Each row comes from the steps of one walk. Every step used is in the known rows, and no mark comes twice. Write the walk behind each row, first mark first.
Known rows
m, u, h, l: [  4  42  -7  -8  -3 -32   5 -31 -32  15 -22   6   2 -15  11   8  -5 -12
   9 -16  48 -34  -5 -13  -8  20  -4 -40  -6 -14  26]
d, l: [  1  14 -10 -13 -12 -12  -7 -23 -10  -5  -2  -3  -8  13 -10 -25  -9   0
 -33  -9 -32 -14   9 -11 -23  46 -15   3   7 -20  -2]
d, t, h, u, m, f, j: [-13  30 -11 -41 -14   0 -10  30   0  27  22  22 -13   9  37 -40 -10   7
  -4  34   2  -6   5   9 -30 -65  -5 -36  31   1  18]
m, u, h, t: [  2  13  -2  -1   7 -44   3 -21   2  20 -23   9   5  -5  10   9  -9 -22
  41   4  39 -33 -28 -11  20  -3 -12 -36 -15   3  23]
l, d, t: [  0  -7   1   8 -28 -17   2 -14   2   3 -30 -18 -15   3 -13 -19 -13   5
 -24 -26 -24   8  11  -2   3   0  -7 -14  35 -21 -13]
u, h, t, l, j: [ -8 -11  16  13  26  -7   6   8  15 -27 -21  -3  22  -7  13  36  12   1
  28  11  43   5  -1  -6  46 -17   7  -9 -12  -9  17]
f, j, l, t, h, u, m: [ -3  -2  -5   0  17  25   2  19   0  30  27  11  -7 -22  30  26  -9   6
  -3  15  10  26   4  22   6 -51  17  20  18  -6  -3]
t, h: [  1   0  -7   8  13 -12  -3   0   7 -19   5 -11  -5   8  -8   9  18   5
 -10   4 -40 -15 -16  19 -21  17 -14  -6  13 -20  12]
u, m, f, j: [ -6  31  -3 -55  -2   6 -17 -12 -14  21  25  25  -6   1  45 -38 -27   5
  -2   0 -35 -28 -20  -5 -35  34  -5 -25 -33  -8  24]
l, t, h, a: [ -1 -38  -5  40  28  24   6  -8   9  13  -1  -9   5 -30 -15  45  21  21
   4  15   5   9 -14  22  13  -7  12  -3   4 -11   7]
j, l, h: [  3   1  -5   6 -12  11   7  -5  -4 -20 -15 -13  -2   6 -22 -12  -1 -25
  -1  -9 -28  21   0  -3  -3  43  -6  25 -18 -14 -19]
d, l, h, u: [  2 -17  -6  -6 -30  -2  -2  11  -5  -1  -2   0  -4  10 -32 -29   3 -21
 -25  13  -4  19  20 -18  -9  14 -21  -1  38 -20   7]
m, f, j, l: [ -5  55   7 -39  -2   6  -6 -22   9  -1  26  29 -10   7  18 -32  -8  -3
  -4 -15 -23  -6 -15  -2 -38  51  -1   2 -51   9 -26]
a, h, u, m, f: [ -3 -13   5 -34 -20  -5  -6  14  -9  24  22   9 -12   5   1 -25 -21   2
  19   7   5 -14 -20 -12 -21 -26  -5  -1  11  20  40]
m, u, h, t, l: [  5  26  14   4  19 -54  11  -2   7   3 -14   2   7  20  19  19  16 -26
  45   3  39 -36  -3 -14  33 -12   6 -34 -18  22  18]
f, j, l, d, t, h, u, m: [-11  26  -2 -17 -24   9   9  30   2  18  10  -1 -24  -5  25 -14 -20   2
 -39   5  18  27  37  11   2 -84  23   8  52  -2 -23]
d, l, h, a: [ -5 -23 -10   8 -19  22   5 -11 -13  -4  -9   1   8  -6 -23 -16   2  -9
 -28  14   2  13  21 -19  -3  40  -2   2   0 -18   2]
y, j, l: [ 16 -13  -1  17  -4  24 -10  -7  -3   5   2 -28  -2   4 -13  -6  -5  13
   0 -22  -4  -4  -2   4 -10  45  -5  29 -24  35 -32]
u, m: [  5  -9 -12 -21  -4   2 -15 -14 -20   1  -2 -21  -5   2  17 -13 -29   1
  -7  -6 -32 -25  -7 -13  -6  24  -5  -3   9 -21  22]
d, t: [ -2   3 -14   8 -22 -11  -6 -18   1   0 -25 -17  -2   8  -6 -22 -11 -12
  -1  -9 -25  -9   2  -4 -13  13 -11 -10  24 -22  -8]
t, h, u, m, f, j, l: [ -7  44  -5 -55   2  13  -9  24  -4   9  45  20 -21   7  35 -25  -6   5
 -13  21   9  -3  -7   8 -27 -36   9   1  -4  18  -6]
a, h, t: [-10 -25  14  29   8 -12   6  -8   8  -1  -4  14   7  -2 -15  18 -15  -9
  39  -2  -3 -14 -18   7   4  -6  -5  16  -5  -1  21]
f, j: [ -4  17   6  -2  -7   3 -10 -17   8   0  15  23   0 -10  21  -7  -9 -11
  -3 -14 -38 -17 -13   8 -34  43  -7  -9  -4 -22   5]
d, l, j, f: [-12 -21 -13  12 -12 -12  -4 -12   5  -9  -3  18   9 -21 -21   5 -12  18
 -33 -11 -28  27   6  -2 -35  31 -13  43 -11  -2  -6]
m, f: [  5  17  -1 -31  -1 -10 -13 -22  -1  -5   4   0 -12  14  -9 -31   1   5
  -1  -7 -33 -20 -30  -5 -25  49 -20 -25 -25   1   4]
a, h, u, m, f, j, y: [  6  19   1 -41 -20  22  -3  16  -4  26  51  48   1  -2  22 -17 -10   0
   3   6  20 -15 -18   0 -31 -33   7  18   2  29  25]
t, l, d: [ 10  -2  27   6   2 -20   2   2   7 -24  -2 -19 -16  23 -12   5  19   6
 -20 -32 -28  -5  17  -6  10  20   9  -8  11   2  -9]
h, t, l: [  6   1  21   8  29 -17  -4   3   5 -27  -5  -8   5  27  -1  15   9  -9
  25   1   0 -23   2  -5  29   7   6  -4  -3   9  -9]
m, u: [  9  12  -6   3  -9 -38  -2 -27   0   8  -7  -5  -1   9  -7 -16  -2 -21
  17 -16 -35 -20 -25  -7 -24  38 -11 -29 -19  -2   2]

Which walk is each row?
[ 10  -4   6   9  30  15   5  12   7 -33  -8   0  31  -7   8  44  28   2
  17  11  61   2  -4  -4  54 -32  12  16  -5   8   0] : u, h, t, l, j, y
[ -6 -28 -13  27  20  16   8 -11  -3  18  -1   1   5 -20 -15  26  18  28
 -29  18   3  17  11  15   2   1   5   5   6 -13   1] : d, l, t, h, a
[  2 -23  19  40  20  11  20  20  16 -35   8  12  35  -4 -17  47  26  -1
  36   3  20  17  -3  10  32 -33  20  41 -22  24  -5] : a, h, t, l, j, y
[-16  51  -5 -43  -9   2  13  13  -7  19   5  11 -22   9  38 -36 -13  22
 -29   3 -20  17  22  14 -14 -36  11  -7 -15   7 -21] : u, m, f, j, l, d, t, h
[  0  -4 -12  -1 -20  -8   2  -4 -13  -9 -15   2   3  13 -23 -28  -1 -15
 -26   2 -41  11  16 -13 -18  51 -25   3   2 -35   9] : d, l, h
[  6  18 -10  -7 -14 -44   5 -27   2  17 -15   1  -3  -1  10  -1   1 -22
  15 -10   6 -30 -24 -13 -13  27 -14 -32  -7  -8  30] : m, u, h
[  5  -6  33  11  18 -21   1   7   7 -25  -8 -13  -7  19 -11  15  10   5
   5 -15   3  -7  15  -6  44 -13  10 -12   5  11 -15] : h, t, l, d
[  5   9   8  -7 -13   1   6 -21  -1 -13 -10 -16 -21   0 -21  -8  -8   3
 -32 -37 -17  14   4  -3   7  25   6  21   0   1 -38] : j, l, d
[ 14  13   2  11  25 -17  15   6  10 -17 -11   7  33  -1   8  40  32 -14
  36   9  59  -2  -9  -4  47 -31  13  -8 -33  32  -4] : m, u, h, t, l, j, y
[ 16 -50 -13  24  16  37  -5  38  -9  42  11 -38  -3 -12  -1  28  -4  33
   6  13  24  21   3  21  21 -44   2  29  16  40  -6] : y, j, l, t, h, u, m
[-19  -1 -19  38   6  -4   5   9  -9 -16 -24   5  17 -35 -15  36  -1  25
  -7   5  14  29  17  23 -24 -39   1  17  10 -14  -7] : d, t, h, l, j, f
[  6 -41  -4  28  16  -1  -5  14  15  11   6  -9  -5 -11 -20  33  20  11
   6  12  -4  17 -17  23   6 -30 -10  -9  45 -16  16] : l, t, h, u
[ -2 -11  -6  17  11  16  -1  -8   7 -16   8  -9   2 -11 -11  21  17  10
  -8  14   1 -14 -12  14  -5   0  10  -7  11  -5   2] : t, h, a
[  4 -16  -9  12   5  -6  -1 -27 -10  22 -11  -2   1  -4 -10  -2  -6  12
 -20 -10 -34  13   4  -3 -10  43 -17   7   4 -26   2] : d, l, t
[ -5 -12   6  33 -17  17  16  16   2 -18 -24 -20  10  14  -9  -5  21 -24
  17   8  15  15  39 -16  15  -4  21  -8   7   1 -11] : d, t, l, h, a
[ -8 -30  18  32  31 -13  -5  14  19 -31  -3  10  20 -10 -14  44   3   7
  32   1   5  17  -2   2  17 -15  10  33 -26  29 -14] : h, t, l, j, f
[ 15 -19 -16   4   1  29  -5 -15   3 -30   2  -7  22 -20 -20  10  11   5
 -14  -8 -14  19 -23   4   6  18  -4  19  -7 -12 -16] : l, j, y
[ -6 -19  19  22  26  -1   2  10  15 -35 -10 -10  22   3  -3  21  12   1
  30   5   0  15  -1   0  34  -4   7  -5 -18   0 -11] : h, t, l, j
[ -7  37   6 -56 -39  11   1   8  -3  30  11  12 -29   1  26 -53 -36   3
 -25 -11  27  20  23 -15  -1 -53  19  -9  17  20 -32] : h, u, m, f, j, l, d, t
[ -5 -10  29  33  19 -22  12  14  12 -16   4   7   8  20  -5  25   6 -13
  46  -4  -1 -18   3   3  14 -11  10  16  -9  19  15] : a, h, t, l
[ -3 -28   3  19  11  -1  -2   2  -6 -13 -19  -2  11   2 -23   2  -5 -19
  29  16 -10   6 -14  -1  24  12 -19  -8 -11 -21  12] : l, h, t
[ 11 -26  -9   6 -27  22   2  45 -10  30  -8 -49 -19   4  -5  -9 -12  31
 -27   5  32  23  36  10  24 -80   7  16  49  44 -26] : y, j, l, d, t, h, u, m
[ 13  33  -7  -7  -2  21  -9 -18   2 -11  26  29  10  -8  10   0   6  -8
 -15 -13 -17 -17 -15   6 -27  28   3  17  -3 -11 -13] : f, j, y
[-15  19  -5 -39  -7  52   6  -2 -17  12  21  24  -1 -16  27 -34 -20  -8
   1  14  16  14   1 -14  -6  19  20   4 -60  13  -8] : u, m, f, j, l, h, a
[ 17 -38  -1  25 -25  35  -5  29   0   6  -2 -28   1   0 -35 -11   4  -7
  12  -1  20  28   9  -2   9   8 -10  23   5  36 -22] : y, j, l, h, u
[ -9  11 -10 -39  12   2  -6  21  -6  49  34  36 -10  -1  30 -16  -3  29
 -25  34  -3  12   5  12 -21 -31 -10 -19   8  -4  27] : d, l, t, h, u, m, f, j
[ -3 -11  -5  -1 -11  16   0 -26   1   2  -6  -3   0 -25   6  15   0  -1
  -7  -1  52 -26  -9 -15  10  16  10  -7  14 -16  23] : u, h, a
[  1  17   7  13 -10 -19   2   2   6 -18 -18 -24  -3  34   5 -14  10 -16
   8 -11 -23 -13  26 -10  -5   4   5 -11  21  -4 -16] : d, t, l
